Known rows, with every way that one mark hangs from another
pulig[pupe sesel[gorit]]: [ -5  10 -16  25 -16   1 -20  28 -19 -13  -3  -6   3 -14   5  -3 -12 -22
   8   4  28 -19  18 -19  -1   7  -7  -5 -13   6  10]
pulig[nibuve pupe[vili]]: [-14  16 -20  26 -19  -3 -30  22 -25 -17  -4 -12 -16  -5  -3   4  11 -15
  11 -20  20 -17  18 -16   9  -6 -20   3 -19  -2   0]
pulig[nibuve pupe sesel[gorit[vili]]]: [ -4  12 -20  33 -39  -6 -34  29 -38 -26 -11  -7  -7 -27   0  -1   8 -34
  20  -4  30 -14  21 -21  -1  13 -13  -6 -17   1  12]
sesel[pupe[gorit] vili]: [-24  22 -16   9 -27  -1  14  25  11 -22 -31  -3   0  -3   2   0  -6 -13
  -8   8  -4 -16   5 -16   5  22  -9 -10 -35  -7 -12]
sesel[pupe]: [-20   8 -15   4  -8  -1   2   4   5  -8  -8  -3  -2   1   4   6  -9  -3
  -2   1   1  -8   3  -9   9   1  -2  -7 -14  -8 -19]
bugag[nezu[sesel[gorit nibuve]]]: [-13  18  10  21 -23  -3  -4  16   9  -9  -4 -18   1 -13   2 -15 -10  -5
   2  -7   5 -15  -4 -15   4  14 -22 -19 -27  18   3]
gorit[pupe vili[sesel[nibuve[pulig]]]]: [-22  17  -1  14 -24 -10   1  24 -13  -3 -36  -1   0 -14   1  -1  -8 -10
 -12   9  10  -6  -2 -14  26  16 -21 -25 -25  -4 -11]
gorit[pupe sesel[nibuve vili]]: [-14  29 -15   7 -36   2   0  37  -6 -17 -43  -1  -6 -10   0   3 -11  -1
 -10  14   0 -14  -8 -17  17  14 -28 -22 -46   6 -16]
vili[pupe sesel[gorit nibuve[pulig]]]: [-23  12   0  19 -16  -7  15  39  -3  -1 -28  -5  34  -5   7  -6 -19 -12
 -23   5  10 -24  -9 -19  15  17  -9 -33 -19  23   5]
gorit[pupe sesel[nibuve[pulig]] vili]: [-17  22  -7  19 -34  -6  -6  21 -14  -6 -33   5   0 -22  -4  11 -17   0
 -12   9   4   1   0 -14  28  19 -25 -21 -31  -6 -24]
nibuve[pulig[sesel[pupe]]]: [-17  13  -8  22  -7   1   5  21  -4  -8   4  -1   5  -4   1   3 -13  -5
  -8  -5  13  -4  11  -8   6   9 -14  -5 -28  -9  -5]
vili[pupe[gorit]]: [-22  29  -6  10 -11  -6   6  19  -2 -10 -24 -11  15  -5  11   7  -8 -12
  -1   3   7 -26   1 -17   3  11  -5  -4 -12  -7  -3]
pulig[nezu nibuve]: [-11  16  -7  16 -21   3   5   2  -1 -22  -4 -12 -12   0  -5   0  12 -11
  21 -16  12 -22  -7  -8   4  -7 -14  15 -17  -1  -7]
pulig[nezu pupe sesel]: [ -1  12 -10  22  -7   3  -8  12 -14 -13  -7 -16  -7  -9   1  -9  -8 -17
  17  -6  33 -20  10 -19  -5 -13 -18  20 -17  -2   2]
nezu[sesel[vili[pupe]]]: [ -9  24  -3   9  -7  -3  -1  33  -2  -8 -25  -7  13 -14  10  -7  -1 -14
  -1   6  10 -19   1 -21 -11   4 -24 -11 -33   6  -2]
vili[pupe sesel[gorit nibuve]]: [-20  12  -7   8 -21  -7   9  34  -7  -4 -39 -12  25  -5  11  -9 -13 -15
 -13  10   9 -30 -11 -22   6  10  -4 -32 -18  23   9]
bugag[nezu]: [-21  10   9   8  -8  -9 -14   1   1  -7  13 -16  -9   3   4  -3  -8   4
   7 -16   4  -5  -2  -6   7   1 -16  -9  -6  -2 -16]
pupe[sesel[gorit nibuve[pulig]] vili]: [-23   5  -5  47 -44   7  -2  53  -8 -13 -16 -11   4 -10  -9  -9 -15  -7
 -20 -15   4 -17  11 -11  20  21 -17 -25 -41  16   8]
pulig[nezu[sesel] nibuve]: [ -4  26  -1  18 -17   5   4   4   2 -20  -5 -13  -9 -10  -3  -6  16 -14
  25 -12  16 -26  -3 -12  -4  -5 -23  17 -30   3   4]
pulig[nezu nibuve sesel[gorit]]: [ -7  16 -10  29 -36   7   3  19 -12 -30  -5 -14  -4 -12  -6  -9   9 -22
  21 -11  23 -28   3 -13  -7   3 -12   8 -29   6  21]
nibuve[sesel[pupe vili]]: [-20  12 -19   2 -21   4   8  24   3 -14 -21  -5   4  -7   0  -6  -4  -7
 -12   0   4  -5  -1  -8   0   6  -2 -20 -30  -6 -18]
gorit[pupe[sesel[nibuve]]]: [-16  27 -11  19 -28   8  -4  34 -15 -17 -29 -11 -11  -8   7   4  -8  -3
  -1   6  10 -19   3 -10  23   9 -19 -14 -34  -2  -3]
sesel[nibuve vili[pupe[gorit]]]: [-20  31 -11  15 -29  -4  17  45   4 -14 -46 -12  10  -5   6  -4  -4 -17
 -11   4   3 -29 -10 -22   4  21 -19 -14 -32   5  -7]
gorit[vili[sesel[pupe]]]: [-23  -3 -10  -4 -22 -13  -6   7 -11  -6 -32  -8  -1 -10   6  -5  -7 -12
  -4   9   2  -6   2 -16   8   7  -4 -21 -19  -4 -11]
sesel[gorit vili]: [-15   5 -10  16 -29   1   1  29   6 -17 -12   1   3  -6  -3  -5  -6 -14
  -3   4   2 -14  -1 -13   3  17  -6 -21 -20   9  -7]
nezu[pulig sesel[nibuve pupe[gorit]]]: [-11  37  -8   6 -24  -7  19  20  19 -12 -41 -13   2  -3   4  -6  -6 -13
 -11   3  -4 -29  -1 -21  11  17  -9  -1 -42  -6 -12]
pupe[gorit[sesel[nibuve[pulig]]] vili]: [-26  25  -6  31 -41  -3   8  40   1  -7 -29  -8   6  -9 -10   2 -17   0
 -19 -13  -3 -22   0 -17  23  29 -26 -12 -47   8  -4]
nibuve[pulig[nezu sesel[vili]]]: [ -9  12   2  31 -19   4  15  32   2 -16  -5  -5   0  -7  -9 -15  -6 -13
   1 -11  19 -12   1 -12  -6   5 -30   7 -38   2   0]
sesel[vili[pupe]]: [-17  15  -8   7 -11  -5  -1  30  -4 -10 -22  -6  10  -3   7  -1  -4 -11
  -5   2   7 -15  -3 -17  -4   4 -15 -15 -19   1 -12]
nibuve[pulig[nezu] sesel[gorit]]: [-16   8  -3  26 -19  10  20  10  12 -12   0  -4  20 -13 -11  -9 -15  -7
  -7  -9  16 -12  -3  -6   6   3   5  -6 -13   3  -6]
pulig[nezu pupe[vili]]: [-13   4 -13  22  -9   1 -14   6  -9  -8 -15 -18 -13  -6  -7  -9  -7 -10
   8 -11  22 -15  14 -20   2 -20 -15  14 -16  -1  -6]
bugag[nezu[pulig]]: [-14  11  13   0 -10 -19 -13   3   5  -8   4 -18 -10  10   2  -6  -9   3
   0 -18   0  -7  -2  -9  11  -2 -11  -6 -10  -8 -26]
pulig[nezu sesel[nibuve vili]]: [ -4  14  -6  25 -35   6  18  38   1 -17 -26 -18 -12  -6  -7 -23   1 -17
   5  -9  18 -23 -13 -16  -7   1 -30   4 -44  10   1]
gorit[pupe sesel[vili]]: [-15  27 -14   2 -26   0  -8  27 -10 -19 -32   3  -3 -11   2   7 -12   0
  -4  16   2 -10   2 -15  11  12 -22 -17 -39  -3 -14]
gorit[vili]: [-14   0  -6  10 -22  -8 -14   6  -7  -3 -11  -6 -10 -12  -1   1  -2 -13
   9  -4   6  -5  -1 -10   7   7  -7  -9  -6  -9 -20]
nibuve[sesel[vili]]: [-14  12 -11   8 -22   4   3  30   1 -11 -12  -6   1  -7  -2  -8   0 -10
  -4  -7   9 -12  -7  -7   1   9  -7 -17 -23  -1 -16]
pulig[sesel]: [ -9  12  -7  17 -13   1  -7  23 -10  -7   1  -9  -6  -4   3  -3  -3 -11
  11  -7  17 -17   2  -9  -1   5 -14  -1 -20  -3   3]

Rows
[-22  33  -3  26 -24  -4  24  49   8 -12 -35  -4  20  -4   2   0 -10 -16
 -20  -2   4 -23  -7 -19  10  27 -23 -16 -34   5 -10]  sesel[nibuve[pulig] vili[pupe[gorit]]]
[-12  14   1  20 -25   3  18  18  11  -7 -17  -6   7  -5  -9  -2 -20   4
  -7 -10   4 -17 -17 -12  18   7 -24   2 -31  13 -20]  gorit[sesel[nibuve[pulig[nezu]]]]
[-24  24   6  23 -18  -1 -22  10 -12 -14 -10 -17  -5 -23   1 -11  -7  -1
  -2   1  10  -7  27 -18   2   0 -23 -20 -39   0  17]  bugag[nezu[sesel[gorit[pupe[vili]]]]]
[-14  15   4   4 -23 -17  -8  25  -5 -20 -14 -19  -9   5   2 -17  -9  -4
 -10 -11   4  -4   9 -14  -4   5 -21 -11 -42  -9 -13]  bugag[nezu[pulig[sesel[pupe vili]]]]
[-22  25 -18  14 -36   0  23  34  15 -20 -42  -8  -2  -2   0  -4  -6 -14
 -13   5  -5 -20  -7 -18  11  24 -15 -14 -41   1 -14]  sesel[nibuve pupe[gorit] vili]
[-12  17   1  18   0   5  19  -2  18  -8  -6  -3   8 -11  -2  -5 -12  -3
  -3  -1   9  -9   5 -13   1  -4 -18   9 -31  -4 -11]  nibuve[pulig[nezu[sesel[pupe]]]]
[-14  35 -15  30 -35   1 -22  38 -24 -34 -17 -15  -6 -10   8  10   4 -22
  14  -8  19 -32  18 -16  16  22 -18   6 -28   0   7]  pulig[nibuve pupe[gorit sesel]]
[-27  25  -3   1 -11 -11   7  26  -7  -6 -37 -13  22  -3  16  -1  -9 -14
  -5  10   9 -34  -2 -22   4  16  -6 -14 -19   2  10]  vili[pupe[gorit] sesel]
[ -9  13   7  11 -15 -16 -37  22 -17 -19  -3 -24  -9   2   8  -6 -18  -2
   0 -15  14 -12  16 -15  14   1 -18  -2 -17  -3 -17]  bugag[nezu[pulig[pupe[sesel]]]]
[ -5  18  -7  23 -34   3  10  41  12 -14 -26  -5   4 -16  -2 -16  -2 -19
  -4   6   3 -23  -7 -19  -1  20 -21 -21 -40  22   1]  nezu[sesel[gorit nibuve vili]]
[-18  17  -6  26 -54  -3  -3  38 -10 -17 -40 -19  -9 -18   1  -4  -5 -18
   1  -1   3 -24  -2 -15  16  32 -15 -11 -33  -1  -3]  pupe[gorit[vili] sesel[nibuve]]
[-17   7 -18   3 -41  -7  -5  15  -7  -8 -41  -8  -3 -17   0   3 -15  -4
  -9   5  -6  -5  -8 -17  15  13 -13 -20 -31   0 -26]  gorit[sesel[nibuve pupe] vili]
[-23   4  -7  13 -26  -6   0  33  -8   1 -31 -20  -8   2  -2 -15  -2  -7
  -8 -11   7 -25  -7 -16  13   4 -19 -20 -33  15   4]  pupe[vili[sesel[nibuve]]]
[-27  24 -12   3 -27  -6  22  25   9 -11 -44 -14   6   1   8  -5 -10 -11
 -12   8  -1 -29 -10 -19  17  22  -8 -16 -33   6   0]  vili[sesel[nibuve pupe[gorit]]]
[-15  18   1  24 -16   0  27  33   9 -11 -31  -9  14  -3  -4 -10 -10 -11
 -14  -7  10 -16 -14 -18   3   0 -27  -4 -30  10 -17]  sesel[nibuve[pulig[nezu]] vili[pupe]]
[-27  19 -11  19 -29  -3  10  14   2 -10 -23  -3  14 -23  -4   3 -10 -12
 -14  -1   5  -1   9 -10  13  24   3 -16 -22 -21 -18]  nibuve[pulig sesel[pupe[gorit[vili]]]]
[ -2  17  -5  13 -24  -8   1  35  -3  -6 -19 -14 -10   6   0  -9  -3 -13
  -1 -13  12 -25  -8 -12   7   4 -14  -3 -30  -2  -9]  nezu[pulig[sesel[nibuve]]]
[-18   6  -7  11 -29  -4   9  29   2  -6 -27 -10   9  -2   3 -10  -9 -13
  -7   5   5 -27 -15 -16  14  16  -5 -28 -20  23   4]  vili[sesel[gorit nibuve]]
[-12   8 -10   9 -42  -8 -10  22 -10  -4 -33  -9  -7 -17  -3   1 -11  -6
   0   0  -1 -11 -14 -15  15  16 -18 -17 -24   6 -22]  gorit[sesel[nibuve] vili]
[-26   7 -21  10 -19   5  -2  15  -7  -5 -17 -14  -1  -8  -4  -5  -4  -1
 -13 -12   7  -6  10  -8   4  -6   2 -16 -28 -11  -7]  nibuve[sesel[pupe[vili]]]
[ -8  26 -10  14 -25   4  12  14   6 -31 -24 -10  -8 -12  -3 -12  15 -16
  10  -4   8 -18   2 -16 -10  -2 -27   9 -50   2  -2]  pulig[nezu[sesel[pupe vili]] nibuve]
[-17  -3  -7  24 -45  -1 -20  28 -17 -18 -19  -8  -1 -23   0  -3 -10 -17
   3   5   5 -11  10 -13   7  22  -3 -22 -20   3   1]  pupe[sesel[gorit[vili]]]
[ -3  16   6  11  -6 -18 -32  17 -18 -11   4 -22 -10   2   6  -9 -12  -7
   5 -16  25 -10  15 -17   3  -4 -20   4 -16  -8  -9]  bugag[nezu[pulig[pupe sesel]]]
[-13  11 -20  22 -41   5  13  46  -1 -22 -31  -7   2 -10  -1 -14  -8 -18
 -13   7   7 -16   1 -18  -2  19 -14 -24 -47  12   5]  pulig[sesel[gorit nibuve pupe vili]]
[-24  18 -11  24 -26   7 -21  31 -28 -17 -23 -14 -15 -11   1   1  -5  -1
  -4   0  11 -14  23 -11  14   1 -18 -11 -41 -10   8]  gorit[pupe[sesel vili]]
[-20  35 -10   9 -30  -5   8  34  -3  -9 -46 -13  20  -9   9   7 -17  -5
 -10   7   0 -33 -12 -23  11  22 -15 -13 -31   9  -4]  vili[pupe[gorit[sesel[nibuve]]]]
[-25  23  -6  38 -30   8  -5  44 -20 -12 -24 -10  -8 -10  -4   0 -11   2
 -17  -8  10 -11  17 -10  27  10 -28 -17 -49  -3   1]  gorit[pupe[sesel[nibuve[pulig]] vili]]
[-10  21 -11  10 -13   3  10  15  11  -4 -21  -8  -2  -8   5  -4  -5  -7
  -3   2   2 -16  -4 -14   6   4 -16  -8 -33   4 -11]  nezu[sesel[nibuve pupe]]
[-30  28   4  19 -19  -7  -7  10   3 -13 -16 -25  -4 -14   2 -13  -6  -1
  -5 -10   0 -12  22 -19  -2  11 -23  -6 -47  -7  10]  bugag[nezu[sesel[pupe[gorit vili]]]]
[-21  10 -12  -2 -18  -5  12  21   3  -4 -33 -12   2   3   8  -6  -9  -6
 -12   4   1 -20 -13 -15  16   7 -10 -21 -27   9  -9]  vili[sesel[nibuve pupe]]
[-16  22   6   9 -12  -5  -1   7   9  -7  -9 -21  -6  -8   7 -11  -9   1
  -3  -8   0  -7  -3 -13   6   4 -26 -12 -33   5 -11]  bugag[nezu[sesel[nibuve pupe]]]
[  2  16  -9  11  -7 -11 -21  25 -17  -9  -8 -11  -6   1   5  -3  -8 -17
   6  -7  25 -20  13 -19   3  -4 -11   7 -16  -8  -9]  nezu[pulig[pupe sesel]]
[-20  15  -4   1 -11  -9   8  31  -8   1 -37 -16  15   2  13  -6  -9 -10
  -8   2  10 -29 -16 -19   8   4 -14 -21 -18  15  -1]  vili[pupe sesel[nibuve]]
